Known rows, with every way that one mark hangs from another
(Z (H K)): [ -9  -8  -2  -3 -19   6   6  -5 -14  13   3   8 -24  10   7  -1  -6 -10
   0  -6]
(Y W): [ -5   2   2  -6  11   8   2   0   1  35  -4 -26  22  -5 -26  -4   4 -12
 -12  -2]
(D (Z (H (K W)))): [ 11 -18   6  -1  12  17   6  -6   3  22  28  -2 -22  22  24   3  -5  -7
  10  -6]
(Z D (H (K W))): [-15 -17   0   6 -22   1  -8   4  -7  -1   7  -2 -15  23   6  -3 -11  15
  -7  -2]
(H (Y (W J)) (Z D)): [  3  15  12   2  -8  -2 -10   7  13 -12  -3 -17  10  -7 -20  10   3  26
 -10  10]
(K (W G J)): [  8   0   4  -4  30   1 -22  -3  14  -6  13 -30   0 -14   2   5  -5 -30
  -5 -22]
(Y H): [  5  10   2  -1   9  -9  -3   3  -7  -1  -9 -10  -7 -21   8  -8   2 -26
   3  -4]
(Y (W G)): [-10   4 -15  -5  16  -4   3  -2   1  18 -15 -10  28 -13 -24 -12   3 -21
 -13 -11]
(Y (H K) (W G)): [-11 -10 -20  -4   8 -11   6  -2 -10 -24 -26  27  31 -12  -4 -19   2 -17
   2  -8]
(Y (H K Z) (W G)): [-23  -5 -18  -1   9 -16   2   0  -8 -57 -27  25  19  -5   1 -20   6  -8
  -4   1]
(Y (W J)): [  2  -1  20 -11  10  21  -1   1   5  20   7 -28  26  -3 -29   9   3 -20
  -2  -7]
(Z D H): [-12   3   4   4 -26  -1  -1  10  -9  14  -1 -13 -15   9  -7  -3  -6  -1
  -5  -4]
(Z (H (K W) Y)): [ 12 -10  -6   1 -19   2   0  -7  -3  22   7   2 -30  -4  15   8 -14  -1
  -2  -4]
(D (Z (H K Y))): [ 24  -7   0  -2  -2  10  13  -7   2  35  20  13 -24   7  21   4  -5   0
  14  -4]
(W G J K): [  6  31   7  -2  25   4  -2   2   4  -9   7  -2  17  -9  -8  22   9 -41
  23 -17]
(W G K): [ -4  35 -15   4  25 -13   2   1   0   8  -5   1  12 -12  -4   5  10 -32
  10 -11]
(H K (Y W) (Z D)): [-10   2  -8   6 -14 -13  -5  -1   6 -15  -9  15   8   5  -8  -4   4  51
 -15  16]
(Z D (H Y)): [  6  10  -1   5 -33  -8   0   8  -4  27  -4  -6 -18  -6  -4   3  -9   8
  -3  -2]
(Y (H K (Z D)) W): [-25  -8   0   3  -4  -7  -2   7  -8 -47 -18  12  20  10  -4 -14   6  18
  -5  14]
(D (Z (H (K W) Y))): [ 25 -14   2   0   4  12   7  -7   7  32  26   3 -25   9  25   7  -9  -1
  11  -4]
(H Z): [-14  18   5   2  13  -9 -11   0   4 -13  -1 -23 -22  -2   2  -4   8  -1
 -16   3]
(Y (W J K)): [  4  13  23  -7  16  27   5   3   3  21  12 -24  35   5 -31  25  10 -25
  14   1]
(Y (W G J)): [ -3   2   1 -10  16   9  -1  -1   5   3  -5 -12  32 -11 -28   1   3 -28
  -2 -17]

Rows
[-19   2   0   6  -4 -19 -10   5  -8 -52 -12  15  -9   3  17 -14   6  16
  -2   8]	(Y (H K (Z D)))
[  9 -16  -5  -1  14   8   5  -6   4  11  21   7 -18  16  24  -2  -6 -14
  10 -12]	(D (Z (H (K (W G)))))
[-20  -9  -1  -1   4  -3   2   1  -9 -41 -16  11  12   4  -1 -11   7   2
  -3  11]	(Y (H K Z) W)
[  2  -3  -7   5 -39  -7   2   3  -8  14  -3  18 -17   5   4   0 -10  24
  -1   1]	(Z D (H K Y))
[ 31  -4  16  -7   1  24  14  -1   8  38  22  -8  -7   3   2  16  -5 -18
  17  -6]	(D (Z (H (Y (W J)))))
[ 20  -6 -10   3   6  -8 -12 -12  10  26  10  -1 -13 -14  15   3  -8  18
  -9  -2]	(H (K W) Y)
[ -5  10  -9   9 -14 -22 -12  -1   6 -21  -4  16 -15   1  10  -4   3  49
 -13  12]	(H K Y (Z D))
[-13  14   6   6   2 -18 -11  11  -4 -41 -14  -8 -10  -7   9 -12   6   0
  -4   6]	(Y (H (Z D)))
[  1  14   6  -1  14   7  11   8  -8   5 -10  -8  31  -7 -15   8   9 -30
  16   9]	(Y H (W K))
[-17  19  10   6   8  -3   3  15  -6 -35 -15  -8  26   6 -14   5  13  -3
  10  20]	(Y (H (Z D)) (W K))
[ 21 -13   2  -3  -2  16  17  -6   2  38  18  11  -9  10  10   4  -4   0
  12  -1]	(D (Z (H K (Y W))))
[-17 -10  -2   4 -31  -1   0   5 -13   3   1  11 -13  20   1  -6  -6  15
  -3  -2]	(Z D (H K))
[ -4 -13  -4  -9   8   3   3  -1  -7 -39 -16  25  35 -10  -7  -7   1 -24
  12 -12]	(Y (H K) (W G J))
[ 29   2   6  -2   2  10  12  -2   5  44  19  -5 -26  -2  16   7  -4 -13
  12  -6]	(D (Z (H Y)))
[  6 -10  -8  -3 -27   7  13  -6  -9  28  -4  13 -10  -2  -4   6  -9   0
  -1   0]	(Z (H K (Y W)))
[-19   5   6   2   1  -8  -3  12  -4 -35 -20 -12  18  -1 -13 -11   7   2
  -7  12]	(Y (H (Z D)) W)
[-26  -8   0  10   7 -12 -24   0   7 -40   8  -7 -13  23  13  -7   2  39
 -19   9]	(H (K W) (Z D))
[  4   0   4  -2  -6   4  -3  -7   8 -20   1  10   2  -1  -5  10   3  26
  -5   9]	(H K (Y (W J)) Z)
[  1 -12  -2   1  12  -7 -10  -3  -5 -16  -1   1  -7  -8  21  -9  -3 -10
   2  -2]	(Y (H (K W)))
[ 23  -1  -5  -4   5   7  16  -2   5  37   8   2  -6  -5   5   3  -4 -19
  10  -9]	(D (Z (H (Y (W G)))))
[-13   4   4  -2  10  -3   1   6  -5 -29 -18 -13  10  -8  -8  -8   8 -13
  -5   9]	(Y (H Z) W)
[-13   2  23  -3   0   7  -6  13   0 -50 -10 -12  22   1 -16   2   6  -5
   3   7]	(Y (H (Z D)) (W J))
[ -2   2  -8   2  -4  -8   0  -8   5  -6  -7  12  -1  -3  -2  -1   4  31
 -13  13]	(H K (Y W) Z)
[ 25  -3   5  -4   2  16  17  -2   5  47  16  -7 -10   2   4   7  -4 -13
  11  -2]	(D (Z (H (Y W))))
[-28   2  -2   8  -4 -14 -14   1  -1 -36  -1   8 -10  20   6 -11   8  39
 -16   9]	(H K (Z D))
[ 16  -3 -23   3   9 -18 -12 -13  10  13   1  11  -7 -21  16  -4  -9   9
 -10 -10]	(H (K (W G)) Y)
[ -3 -10  -6   3 -38   0   7   3  -8  19  -6  16   1   8 -11   1  -9  25
  -3   5]	(Z D (H K (Y W)))
[ 27   6   8  -1   6  19  21   0   4  48  19  -5  -4   6   3  18   0 -17
  21   2]	(D (Z (H (Y (W K)))))
[ 18  -6   2  -6  -7  10   1  -9   5  23   5  10  16 -10 -12   9  -2  13
   2  -1]	(H K (Y (W J)))
[  5  -1  -7   7   6 -13 -17 -10  13 -17   7  -1 -26  -6  21   3  -3  29
 -15   8]	(H (K W) Y Z)
